Each row was made from one small tree. The marks that hang from a mark follow it in brackets, in alphabetical order. Every link used is in the known rows. Write each row's tree.
Known rows
gati[tino[karivud viko[deba]]]:  .25 -.60 -.04 -.26  .25  .05  .03 -.50 -.10  .30 -.19  .26 -.07  .45  .07  .24  .21  .10  .04 -.59  .43 -.10  .24  .14 -.33 -.13  .24  .18  .31 -.21 -.50 -.05
lepep[viko[fepef gati]]: -.14 -.14 -.13 -.13 -.25 -.01 -.22 -.10 -.33  .00 -.28 -.03  .15  .19  .26  .17 -.02  .09  .22 -.30  .04 -.01 -.32  .02  .02  .06 -.21  .34  .07 -.06  .09 -.15
fepef[lepep[viko[karivud[tino]]]]: -.24 -.05 -.03 -.19  .21 -.09 -.26 -.01 -.38 -.08 -.07  .10  .14 -.25  .02 -.07 -.03  .00 -.06 -.64  .00 -.16  .16  .66 -.48 -.19  .06  .09 -.14 -.26 -.04  .10
karivud[tino[viko[fepef]]]: -.05 -.14  .02 -.31 -.05  .05  .11  .00  .02  .10  .05  .14  .15  .26  .15  .49  .14 -.05  .13 -.36  .23 -.06 -.11  .33 -.47 -.03  .01  .13  .13 -.40 -.03  .18
karivud[tino]: -.07  .22  .08  .00  .08 -.08 -.08  .03 -.05 -.10  .08  .37  .20 -.12 -.08  .08  .13 -.12  .05 -.14 -.02 -.08  .01  .13 -.17 -.27  .00 -.17 -.08 -.17  .02  .13
deba[lepep[viko[gati[tino] karivud]]]:  .05 -.17 -.27 -.08  .16 -.03 -.23 -.17 -.62  .09 -.27  .20  .11  .18  .00 -.22  .10  .34  .05 -.57 -.02 -.07  .08  .16 -.23 -.24  .25  .20 -.05  .02 -.21 -.32
tino[gati viko[deba[lepep] karivud]]:  .45 -.69 -.23 -.24  .08  .02  .30 -.25 -.16  .10 -.10 -.02 -.59  .03  .07 -.10  .10  .48 -.21 -.46  .13  .12  .31  .22 -.59  .08  .35  .01 -.02 -.35 -.01 -.15
deba[lepep]:  .24 -.07 -.12 -.06 -.04 -.09  .15  .00 -.08 -.05  .01 -.16 -.22 -.04 -.13 -.17  .02  .14 -.14 -.06  .00  .04  .15 -.01 -.17  .01  .06 -.09 -.06 -.12  .06 -.10
tino[karivud viko[gati]]: -.01 -.35 -.13 -.08 -.03 -.04 -.01 -.38  .08  .04 -.21  .03 -.05  .18  .13  .25  .09  .04  .29 -.39  .42 -.13 -.02 -.12 -.03  .07 -.45  .30  .43  .09 -.22 -.19
deba[lepep[viko[gati karivud]]]:  .06 -.17 -.20 -.06 -.06 -.11 -.18 -.11 -.40 -.03 -.16 -.07 -.06 -.09  .04 -.21 -.02  .35  .01 -.44 -.08 -.01  .04  .08 -.16 -.01 -.06  .23 -.07  .00  .02 -.26
deba[lepep[viko[gati[tino]]]]:  .10 -.04 -.26 -.01 -.09 -.15 -.22 -.18 -.62 -.06 -.32  .23  .05  .30 -.04 -.19  .18  .12  .06 -.37  .12 -.09 -.09 -.01 -.06 -.32  .22  .16  .06  .08 -.23 -.33
gati[tino[karivud]]: -.05 -.24 -.12 -.06  .40  .15 -.12 -.29 -.11  .15 -.17  .28  .15  .33 -.06 -.01  .09  .09  .05 -.38  .14 -.13  .20  .09 -.07 -.15  .07  .06  .05  .04 -.39 -.22
karivud[tino[gati viko[deba]]]:  .21 -.27 -.02 -.08 -.06 -.06  .08 -.26 -.14 -.07 -.06  .59 -.24  .06  .06  .19  .24  .01 -.01 -.35  .27  .00 -.02  .17 -.41 -.28  .27 -.08  .05 -.35 -.06  .08
gati[tino[viko[deba karivud]]]:  .22 -.60  .02 -.27  .35  .14  .06 -.25 -.19  .43 -.09  .18  .00  .26  .14  .23  .16  .22  .01 -.55  .21  .02  .25  .34 -.54 -.10  .55  .16  .19 -.29 -.34  .09
lepep[fepef viko[deba gati karivud]]:  .25 -.46  .05 -.14  .06 -.11 -.45 -.43 -.50  .11 -.16  .11  .24 -.13  .23  .19  .00  .30 -.03 -.75  .00  .31 -.01  .01 -.07 -.03 -.16  .17 -.02 -.18  .07  .06
fepef[lepep[viko]]: -.12 -.11 -.11 -.14 -.08 -.14 -.18 -.04 -.37 -.14 -.17 -.22 -.09 -.06  .05 -.13 -.10 -.13 -.07 -.31  .15 -.11  .01  .32 -.08 -.01 -.01  .23  .02 -.05 -.08 -.01
tino[gati viko[fepef[lepep] karivud]]:  .00 -.76 -.33 -.46  .22  .25  .22 -.11 -.14  .15 -.23 -.33 -.33  .05  .16  .17 -.05  .35 -.05 -.51  .28  .06  .18  .57 -.58  .25  .00  .25  .14 -.36  .04 -.12
gati[tino[karivud viko[fepef]]]:  .00 -.58 -.17 -.40  .30  .27  .09 -.32 -.03  .36 -.22  .04  .09  .70  .17  .38  .11  .14  .13 -.61  .36 -.13  .08  .28 -.37  .07  .06  .31  .28 -.22 -.42 -.18
karivud[tino[gati]]: -.05  .16 -.09  .10  .05  .04 -.06 -.07 -.18 -.21 -.03  .59 -.06 -.08 -.08 -.07  .15  .01  .02 -.13 -.05 -.04 -.04  .09 -.11 -.32  .07 -.24 -.22 -.11  .06 -.08
fepef[lepep[viko[gati karivud[tino]]]]: -.27 -.08 -.11 -.08  .15 -.15 -.37 -.12 -.45 -.16 -.23  .20  .20 -.36  .00  .03  .06  .03  .15 -.65  .12 -.13  .04  .43 -.32 -.28 -.17  .16  .04 -.14  .06  .03

Write each row's tree
-.03 -.50 -.07 -.41  .16  .22  .19  .00  .05  .33 -.03 -.28  .05  .27  .29  .35 -.04  .27  .06 -.43  .09  .02  .07  .40 -.48  .29  .04  .30  .14 -.31 -.06  .05 -> tino[viko[fepef karivud]]
 .50 -.72 -.16 -.36 -.28 -.07  .25 -.30 -.08  .13 -.22 -.20 -.32  .07  .11  .39  .20  .32  .04 -.32  .44  .16 -.02 -.07 -.49  .11 -.02  .23  .38 -.45  .17 -.03 -> tino[viko[deba[lepep] fepef gati]]
-.07  .03 -.01 -.02 -.10 -.14 -.07 -.14 -.05 -.10 -.07  .40  .16 -.01  .05  .39  .25 -.15  .28 -.25  .29 -.11 -.18  .02 -.17 -.27 -.12  .13  .32 -.08 -.04  .10 -> karivud[tino[viko[gati]]]
-.01 -.54 -.12 -.36  .05  .17  .16 -.24  .17  .21 -.09 -.21 -.05  .40  .23  .34 -.02  .15  .12 -.50  .33 -.08  .04  .20 -.31  .30 -.24  .30  .27 -.25 -.20 -.10 -> tino[karivud viko[fepef]]
 .44 -.32 -.13 -.13 -.12 -.14  .21 -.25 -.23 -.12 -.05  .41 -.49  .03 -.06  .02  .28  .16 -.14 -.40  .26  .03  .13  .14 -.59 -.30  .31 -.17 -.05 -.45  .02 -.03 -> karivud[tino[gati viko[deba[lepep]]]]
 .21 -.51 -.06 -.01  .26  .06 -.20 -.55 -.21  .16 -.37  .47  .05  .07 -.10  .15  .21  .21  .19 -.44  .35 -.01  .15 -.17 -.06 -.28 -.04  .04  .27 -.04 -.17 -.18 -> viko[deba gati[tino[karivud]]]
 .31 -.27  .15 -.17 -.11 -.15 -.36 -.30 -.40  .00 -.02  .04  .11  .10  .20  .14  .00  .05 -.20 -.55  .03  .26 -.07  .03 -.01 -.03  .02  .07 -.11 -.24 -.05  .16 -> lepep[fepef viko[deba]]
 .10 -.44 -.07 -.23 -.05  .04 -.26 -.31 -.51  .19 -.41  .34  .19  .34  .17  .27  .15  .17  .17 -.48  .19  .06 -.22  .06 -.17 -.21  .23  .28  .16 -.22 -.09 -.12 -> lepep[viko[deba fepef gati[tino]]]
 .41 -.71 -.13 -.27  .06  .07  .12 -.23 -.13  .20 -.22 -.15 -.18 -.28 -.03  .19  .08  .61 -.03 -.39  .10  .24  .22  .01 -.56  .14 -.03  .04  .09 -.45  .38 -.08 -> viko[deba[lepep] fepef gati karivud]
 .43 -.50 -.01 -.16  .15 -.02  .15 -.13 -.12  .18 -.01 -.14 -.31 -.26 -.10 -.12  .02  .43 -.26 -.33 -.03  .14  .39  .12 -.55  .03  .25 -.08 -.10 -.36  .17  .01 -> viko[deba[lepep] karivud]
 .12 -.22  .02  .01 -.30 -.23 -.28 -.26 -.35 -.05 -.26  .19 -.02 -.04  .11  .05  .07  .04  .13 -.27  .12  .04 -.21 -.11  .06 -.15 -.02  .21  .12 -.02  .03 -.05 -> lepep[viko[deba gati]]
-.18 -.25 -.10 -.22  .16 -.03 -.18 -.03 -.38  .02 -.16 -.28 -.03 -.15  .09 -.15 -.17  .09 -.08 -.51  .01 -.09  .18  .54 -.28  .07  .03  .25 -.06 -.10 -.08 -.01 -> fepef[lepep[viko[karivud]]]
-.03 -.38 -.12 -.18  .27  .13  .00 -.34 -.07  .22 -.15  .19  .03  .59  .09  .14  .14  .03  .14 -.53  .37 -.21  .13  .18 -.19 -.09  .10  .25  .25 -.01 -.56 -.15 -> gati[tino[karivud viko]]
 .08 -.55 -.10 -.16  .03 -.13 -.24 -.28 -.44  .00 -.34 -.11 -.09 -.39  .04  .02 -.03  .21  .03 -.58  .22  .04  .16  .28 -.30 -.07 -.07  .26  .18 -.18  .11  .01 -> fepef[lepep[viko[deba gati karivud]]]
 .24 -.60 -.12 -.18  .10  .11  .18 -.26 -.11  .17 -.11  .12 -.36  .07  .20  .06  .06  .31 -.07 -.41  .13  .11  .16  .24 -.45  .05  .26  .09  .05 -.26 -.08 -.07 -> tino[gati viko[deba karivud]]
 .21 -.23 -.16 -.15  .06 -.11 -.32 -.27 -.51 -.04 -.13 -.13  .15 -.04  .12 -.07  .00  .37 -.11 -.68 -.06  .24  .04  .03 -.09  .02 -.23  .16 -.11 -.07  .06 -.14 -> deba[lepep[fepef viko[gati karivud]]]
-.05 -.39 -.27 -.38  .06  .11  .16 -.11 -.14 -.11 -.19  .12 -.19  .06  .06  .30  .15  .04  .05 -.42  .40 -.04  .00  .52 -.58 -.09 -.01  .09  .12 -.44  .07  .01 -> karivud[tino[gati viko[fepef[lepep]]]]
 .11 -.42 -.01 -.19 -.30 -.09 -.20 -.24 -.33  .06 -.29  .07  .03  .07  .21  .26  .03  .17  .13 -.37  .15  .10 -.25 -.02 -.13  .02 -.05  .26  .15 -.26  .15 -.05 -> lepep[viko[deba fepef gati]]
 .23 -.85 -.18 -.43 -.13 -.05  .12 -.30 -.08  .13 -.36 -.30 -.24 -.13  .08  .55  .13  .11  .14 -.39  .63  .13 -.01  .13 -.45  .10 -.16  .34  .58 -.41  .19  .15 -> tino[viko[deba fepef[lepep] gati]]
 .45 -.71 -.04 -.38  .14  .13  .22 -.10 -.04  .28 -.05 -.28 -.24 -.15  .01  .11  .00  .56 -.22 -.40 -.01  .22  .34  .23 -.68  .20  .19 -.02 -.07 -.57  .26 -.01 -> viko[deba[lepep] fepef karivud]
 .27 -.05 -.07 -.20 -.10 -.18 -.25 -.16 -.45 -.13  .02 -.20  .01  .21  .09 -.14 -.03  .11 -.27 -.52 -.03  .18 -.02  .04 -.05  .01 -.05  .05 -.23 -.14 -.07 -.06 -> deba[lepep[fepef viko]]
 .08 -.36  .00 -.03 -.06 -.11 -.29 -.28 -.36  .08 -.21  .14  .05 -.13  .17  .04 -.01  .26  .09 -.51 -.01  .06 -.04  .07 -.13 -.05  .01  .24  .05 -.09  .05 -.06 -> lepep[viko[deba gati karivud]]
 .20 -.85 -.13 -.37  .20  .11 -.01 -.24 -.12  .17 -.37 -.25 -.09 -.49 -.01  .33  .03  .39  .07 -.44  .27  .22  .24  .24 -.53  .10 -.18  .14  .28 -.44  .42  .07 -> viko[deba fepef[lepep] gati karivud]
 .49 -.73 -.26 -.20 -.01 -.02  .28 -.51 -.08  .01 -.19  .05 -.68  .18  .03 -.10  .12  .36 -.16 -.51  .36  .00  .28  .02 -.42  .07  .05  .03  .09 -.29 -.18 -.29 -> tino[gati karivud viko[deba[lepep]]]
 .65 -.75  .00 -.38  .07 -.09  .06 -.56 -.07  .12 -.05 -.21 -.26  .19  .06  .22  .12  .28 -.25 -.75  .43  .22  .34 -.03 -.41  .13 -.17  .08  .17 -.44 -.19  .03 -> tino[karivud viko[deba[lepep[fepef]]]]
 .22 -.21 -.08 -.25  .15 -.08 -.24 -.15 -.45  .03  .06 -.26  .06  .09  .15 -.15 -.08  .34 -.31 -.72 -.17  .21  .18  .24 -.24  .08 -.01  .09 -.31 -.21 -.07 -.05 -> deba[lepep[fepef viko[karivud]]]
-.03 -.35 -.12 -.08  .06  .02  .01 -.15 -.01  .15 -.12 -.04  .05  .00  .18  .24  .06  .18  .23 -.35  .19 -.01 -.01  .08 -.18  .10 -.16  .29  .31  .04 -.07 -.05 -> tino[viko[gati karivud]]
 .63 -.44 -.06 -.13 -.07 -.19 -.12 -.41 -.25 -.06 -.12 -.03 -.10 -.27 -.10  .15  .20  .30 -.17 -.34  .26  .41  .12 -.35 -.10 -.07 -.21 -.12  .12 -.28  .27  .04 -> viko[deba[lepep[fepef]] gati]
-.18 -.09 -.09  .02 -.01 -.04 -.30 -.10 -.31  .01 -.20  .09  .15 -.04  .19 -.06 -.06  .20  .14 -.39 -.08 -.03 -.10  .11  .02  .00 -.13  .27  .00  .11 -.01 -.17 -> lepep[viko[gati karivud]]
 .27 -.65 -.02 -.12 -.08 -.10  .00 -.54  .06  .13 -.25  .12 -.17  .02  .11  .33  .15  .15  .24 -.48  .49 -.03  .06 -.15 -.13  .04 -.30  .27  .48 -.10 -.13 -.07 -> tino[karivud viko[deba gati]]
 .34 -.48  .02 -.33  .22  .06  .13 -.08 -.12  .17  .02  .11 -.07 -.23 -.08  .18  .12  .45 -.16 -.51 -.01  .15  .33  .37 -.87 -.08  .23 -.17 -.17 -.73  .32  .13 -> viko[deba[lepep] fepef karivud[tino]]
-.05 -.53 -.14 -.41  .38  .32  .13 -.07 -.11  .44 -.12 -.03  .17  .55  .23  .35  .10  .27  .09 -.55  .15 -.02  .11  .48 -.57  .09  .34  .31  .18 -.30 -.28 -.03 -> gati[tino[viko[fepef karivud]]]
 .66 -.60 -.06 -.25 -.15 -.21  .01 -.46 -.23  .02 -.09 -.10 -.18  .00  .04  .33  .22  .23 -.08 -.51  .42  .37  .05 -.25 -.25 -.04 -.14  .10  .33 -.31  .07  .10 -> tino[viko[deba[lepep[fepef]] gati]]
